What can hang from each mark
z_572: z_408
z_967: z_126 z_557
z_557: z_885 z_967
z_87: z_138
z_126: z_289 z_967
z_186: z_138 z_572
z_289: z_138 z_557
z_165: z_408
z_138: z_87 z_186 z_289 z_408 z_809
z_885: z_165 z_557
z_408: z_572

In the rows, zero is written as 128.
Known rows, with every way that one mark hangs from another
z_967{z_126{z_289{z_138}} z_557{z_885{z_165}}}: [138 113 204 152 102 166 166 117  89 144 138 138 149 101 130 125  90 145
 123 111 141 167  67 166 110 135 113  85 197 143 136 119 120]
z_87{z_138{z_186{z_572} z_289 z_408 z_809}}: [146 152  39 130  74 152 113 162 126 100 123  43 128 151 133 108 132  45
 136  70 160 180 171  94 123  69 154 177 114 168 115 108 114]
z_186{z_138{z_809} z_572{z_408}}: [118 169  61 133 121 147 100 190  85 118 106 107 156 106 108  86 154  68
  78  76 173 136 170 108  83  54  95 157 105 155 144 132  77]
z_186{z_138{z_87}}: [123 143  89 137 121 157 107 149 126  98 117 125 149 123 114 131 124  98
 129  77 127 153 184 131 124  77 108 132 115 145 130 142  89]
z_967{z_126{z_289{z_138{z_186}}} z_557{z_885}}: [151 105 167 146  77 178 155 102 120 154 147 137 134 104 160 142  82 139
 127 110 151 182  76 159 108 140 122 106 198 136 132 117 131]
z_967{z_126{z_289} z_557{z_885{z_165{z_408}}}}: [143 122 214 140 109 134 170 115  57 167 120 140 156 112 115 102 123 141
 116 137 135 176  57 165  94 128 139  80 194 137 117 132 112]
z_557{z_885{z_165{z_408}}}: [120 107 155 119 112 139 145 165  35 136 100 130 149 106 102  95 156  98
  96 106 130 182 111 143 125  83 122  80 142 146 108 141  80]
z_138{z_186{z_572} z_809}: [128 137  61 128  76 136 109 147  97 128 129  84 121 135 142 106 142  77
 106 105 162 174 164 113 101  83 130 154 115 156 123 117 119]
z_186{z_138{z_87 z_289} z_572{z_408}}: [121 165  56 146 110 156 101 171 107 113 109  95 177 114 115  82 138  59
 106  75 166 160 177 123 107  61 109 134 113 138 155 124  62]
z_126{z_289{z_138{z_87}} z_967{z_557{z_885{z_165}}}}: [128 126 167 144 104 157 167 136 122 115 124 112 151 121 117 120 105 145
 137 102 121 182  94 180 127 130 121  86 175 138 132 130 105]
z_87{z_138{z_289 z_408{z_572}}}: [150 139  63 132 108 141 102 146 152 100 127  82 146 144 116 111 126  61
 143  90 138 160 156  94 154  65 145 135 138 141 108 110 109]
z_557{z_885 z_967{z_126{z_289{z_138{z_809}}}}}: [148 113 181 174  88 165 147 123 134 137 143 117 113 127 162 124  83 136
 153 107 126 173  72 156 122 139 105 103 174 155 116 117 108]
z_289{z_557{z_885{z_165{z_408{z_572}}} z_967{z_126}}}: [167 109 168 133  95 168 147 109  80 167 136 134 142 122 123  91 127 135
  83 120 155 195  68 146 127 101 102  78 190 138 105 121  78]
z_186{z_138{z_87 z_289{z_557} z_408 z_809}}: [151 165  93 148  98 195 111 148 139  81 123  68 163 159 121 138 120  83
 140  71 142 153 168 129 121  90 110 162  97 193 148 163  81]
z_289{z_138 z_557{z_885 z_967{z_126}}}: [170 111 170 164  84 209 138 109 133 134 156 133 128 102 164 144  75 147
  99  93 146 171  76 156 147 126  73  97 190 143 134 121 100]
z_87{z_138{z_186 z_289{z_557} z_809}}: [154 158  79 146  66 186 114 117 133  96 144  68 143 171 143 157 114  72
 151  92 137 163 172 104 118  99 113 176 144 169 117 151 117]
z_289{z_138 z_557{z_885 z_967}}: [157 106 140 155  94 210 127 122 129 119 153 123 126  94 154 146  84 133
  94  95 146 174  89 148 160 122  71  96 180 143 140 137 100]
z_165{z_408{z_572}}: [134 117  84 118 120 113 104 143 103 128 112 133 136 131 108  94 152  97
 105 120 138 147 137 108 134  55 133  99 140 130  84 133  90]
z_186{z_138{z_809} z_572}: [119 166  72 134 106 148  96 170  98 104 116 103 135 108 112 111 130  86
 106  87 161 143 182 109  97  64 107 142 114 154 134 135  99]
z_186{z_138{z_87 z_289 z_809} z_572{z_408}}: [119 176  55 152  95 162 101 175 100 103 108  81 169 141 115  93 139  53
 122  71 164 149 193 114  89  61 100 161  90 168 150 138  59]
z_967{z_126{z_289} z_557}: [154 144 180 161 116 119 139  90 124 155 145 131 151 125 142 125 105 143
 136 152 128 142  76 152 101 145 141 110 189 125 133 123 151]
z_885{z_165 z_557}: [128 120 138 126 111 126 125 126  66 147 125 114 163 133 110 111 147  98
 102 122 152 164 109 167 131 112 129  85 158 138 119 140 129]
z_186{z_138{z_87 z_289{z_557} z_408 z_809} z_572}: [144 176  66 148  87 190 103 160 127  86 118  60 157 133 114 108 114  77
 119  68 170 164 180 124 116  73 114 154 101 179 155 143  82]
z_967{z_126{z_289{z_138{z_87 z_186}}} z_557{z_885}}: [147 106 161 153  70 184 157  99 127 145 143 134 134 117 157 143  73 140
 140  96 144 189 100 166 114 135 120 116 182 139 130 121 121]
z_126{z_289 z_967{z_557}}: [148 157 155 144 128 101 143 113 143 139 134 106 155 130 130 116 131 142
 133 160 116 154  75 161 107 148 151  97 184 115 132 132 146]
z_289{z_557}: [151 141 132 149 115 159 110 117 115 122 138 118 156 115 133 129 122 115
  94 128 131 143 124 135 137 111  99 118 159 136 142 150 123]
z_87{z_138{z_186 z_289{z_557} z_408 z_809}}: [167 152  71 134  78 185 119 136 141  96 136  49 141 166 139 142 124  61
 136  76 144 172 155 105 130  93 133 185 129 182 120 139 116]
z_87{z_138{z_186}}: [138 130  67 123  99 147 115 137 127 113 131 107 128 130 133 134 130  76
 125  81 129 170 171 107 134  80 130 155 148 133 102 118 124]
z_186{z_572}: [127 143  93 142 109 119 102 147  97 128 122 110 136  96 125  89 131  94
  94 121 149 155 143 122 129  84 126 109 142 120 134 111 121]
z_885{z_165}: [120 124 131 131 133 120 130 150  77 125 125 111 156 124 109  99 156  96
 106 115 125 155 125 135 129  93 124 104 135 144 127 119 106]

Rows
[166 125 137 176  96 192 130  99 160 112 157 121 131 136 156 140  75 148
 117  79 131 154 111 152 155 113  79 124 166 148 126 115  98] -> z_289{z_138{z_87} z_557{z_967{z_126}}}
[135 131  58 148  60 211 112 136 130  88 139  89 123 134 143 132  91 105
 100  57 166 167 185 126 135  74  83 164 122 173 131 132  97] -> z_289{z_138{z_87 z_186{z_572} z_809} z_557}
[143 145  88 129 130 151 112 164 136 104 119  87 162 121 122 119 142  72
 125  89 146 155 131 122 127  90 141 119 122 158 145 131  95] -> z_186{z_138{z_289 z_408}}
[162 113 178 156  90 146 140 112 105 165 142 131 126 117 159 118 110 128
 125 126 129 190  75 152 122 132 114  92 169 129 124 109 112] -> z_557{z_885 z_967{z_126}}
[146 109 153 167 111 192 135 118 152 118 147 119 130  91 150 127  78 138
 117 112 133 171  69 160 156 143  92  84 204 138 138 138 114] -> z_126{z_289{z_138 z_557{z_885 z_967}}}
[136 155  82 143 103 166 111 165 135  82 115  68 154 163 119 131 131  69
 159  67 135 154 176 123 116  82 127 158  78 190 138 147  80] -> z_186{z_138{z_87 z_289 z_408 z_809}}
[120 111 101 111 133 111 125 155  70 129 109 124 148 132  89  76 170  93
  94 111 140 156 128 115 130  53 135  90 139 142  88 121  79] -> z_885{z_165{z_408{z_572}}}
[156 129 162 170 127 110 137 102 151 153 146 117 131 133 156  99 113 133
 143 140 117 159  63 152 123 144 140  99 186 126 117  98 131] -> z_557{z_967{z_126{z_289}}}
[147 107 199 143 111 165 171 134  96 144 133 124 149  99 126 111  98 137
 110  97 147 174  54 166 120 128 129  91 183 151 138 107 120] -> z_967{z_126{z_289{z_138{z_408}}} z_557{z_885{z_165}}}
[136 127  70 135  98 139 105 152 135 105 120  87 131 170 112 104 132  81
 135  83 133 159 176 114 138  63 126 159  75 174 110 126  95] -> z_138{z_87 z_408{z_572} z_809}
[149 167  57 145  58 184 107 125 121 100 139  61 136 150 140 133 110  68
 133  90 160 172 181  99 114  85 117 172 148 158 124 135 116] -> z_87{z_138{z_186{z_572} z_289{z_557} z_809}}
[135 116 166 126 100 151 142 127  49 149 134 127 154 105 115 132 133 116
  99 130 145 182  99 149 113 121 113  98 154 137 145 142 119] -> z_967{z_557{z_885{z_165}}}
[147 125  50 136  72 209 117 157 138  87 132  71 122 129 137 116 102  94
  85  39 174 175 168 128 148  69 103 171 106 184 135 120  96] -> z_289{z_138{z_87 z_186{z_572} z_408 z_809} z_557}
[157 108 174 166  99 163 153 139 141 136 137 103 112 124 157 111  92 127
 141  93 132 180  58 155 131 133 120 108 161 164 119 107 107] -> z_557{z_885 z_967{z_126{z_289{z_138{z_408 z_809}}}}}
[141 150  92 139 113 141 113 167 120  91 118  85 126 148 112 128 130  74
 133  71 118 141 166 100 136  70 127 176 106 169 106 131 119] -> z_87{z_138{z_408 z_809}}
[148 146 178 141 106 124 152 116 122 149 127 116 153 113 132 120 122 142
 132 156 120 179  69 170 106 155 141  83 190 115 138 142 138] -> z_126{z_289 z_967{z_557{z_885}}}
[156 139 201 169  99 164 141 103 121 148 135 136 156 103 147 111  93 136
 124 136 123 164  84 161 119 141 112  92 200 130 136 135 125] -> z_967{z_126{z_289{z_557{z_885}}}}
[145 106  96 161 107 187 133 105 182 108 153  98 125 128 157 124  86 127
 127  90 137 179 104 157 157 131 111 121 184 146 126 121 111] -> z_126{z_289{z_138{z_87 z_186} z_557{z_967}}}
[146 131 113 131 109 138 150 121 167 124 142 101 137 127 148 131 119 137
 126 116 138 168  82 157 117 135 146 110 187 129 124 117 136] -> z_126{z_289{z_138{z_186}} z_967{z_557}}
[149 158  65 143  67 172 112 137  99 136 137  58 164 148 152  98 146  60
  92 112 183 170 138 117  93  98 110 163 131 167 152 136  94] -> z_138{z_186{z_572{z_408}} z_289{z_557} z_809}
[151 104  95 135  58 239 134 152 126  95 131  88 125 132 145 144  95  99
 101  39 156 194 152 144 149  89  88 160 109 194 135 145  85] -> z_289{z_138{z_87 z_186 z_408 z_809} z_557{z_885}}
[149 154  74 145  54 174 109 117 112 123 144  55 146 150 154 119 124  76
 118 122 174 177 148 118 102 107 120 149 139 165 145 138 114] -> z_138{z_186{z_572} z_289{z_557} z_809}
[152 107 190 146 102 143 157 125  75 167 138 124 136 119 139  99 129 124
 114 118 134 199  67 159 119 126 116  82 168 138 124  99  99] -> z_557{z_885{z_165} z_967{z_126}}
[173 149 147 183  83 167 126  77 149 130 154  91 155 167 159 130  96 123
 154 126 124 170 109 153 135 137 112 117 161 145 139 127 103] -> z_138{z_87 z_289{z_557{z_967{z_126}}}}
[143 136 162 123 116 141 156 135 109 140 108 116 163 116 102  73 144 133
 101 137 131 186  77 160 124 107 130  61 201 126 104 142  89] -> z_126{z_289{z_557{z_885{z_165{z_408{z_572}}}}} z_967}
[142 127 189 173  70 182 151 106 114 127 139 130 134 134 143 151  64 147
 159 101 128 158 109 161 106 134 101 126 162 159 130 141 119] -> z_967{z_126{z_289{z_138{z_87 z_809}}} z_557{z_885}}
[146  99 151 146 103 205 142 133 102 119 148 117 135  97 137 129 101 131
  83  88 149 182  81 155 157 116  72  86 179 152 139 127  90] -> z_289{z_138 z_557{z_885{z_165} z_967}}
[155 106 133 120 105 111 135 102  77 179 130 128 142 157 112  83 150 121
  99 122 168 179  68 158 124  95 142  67 184 133  71 114 101] -> z_885{z_165{z_408{z_572}} z_557{z_967{z_126}}}
[149 170  50 142  69 183 110 142 112 112 134  63 154 149 137 113 129  51
 111  82 168 165 171  98 105  78 107 184 141 160 130 133  99] -> z_87{z_138{z_186{z_572{z_408}} z_289{z_557} z_809}}
[139 120  58 142  74 204 114 131 137  98 140 104 131 107 144 122  92 108
  84  61 167 177 169 135 152  77  92 137 147 145 136 117 100] -> z_289{z_138{z_87 z_186{z_572}} z_557}
[153 122 110 147  48 207 128 102 118 127 138  88 158 143 158 141 108  87
 137 107 144 214 147 151 133 123 113 123 146 152 147 151  93] -> z_138{z_87 z_186 z_289{z_557{z_885}}}
[132 185  66 156  91 190 101 158 104 102 116  79 178 136 116 100 127  67
 104  75 172 148 185 120  93  69  82 164 108 168 161 154  60] -> z_186{z_138{z_87 z_289{z_557} z_809} z_572{z_408}}
[141 130 106 140 100 146 151 117 171 114 138  99 137 140 144 132 109 138
 141 101 129 175 109 163 124 130 142 120 171 133 122 118 124] -> z_126{z_289{z_138{z_87 z_186}} z_967{z_557}}
[127 118 135 114 117 116 131 137  44 145 106 122 160 138  97  97 163 100
  92 115 151 162 101 163 130  91 141  77 158 142  93 151 108] -> z_885{z_165{z_408} z_557}
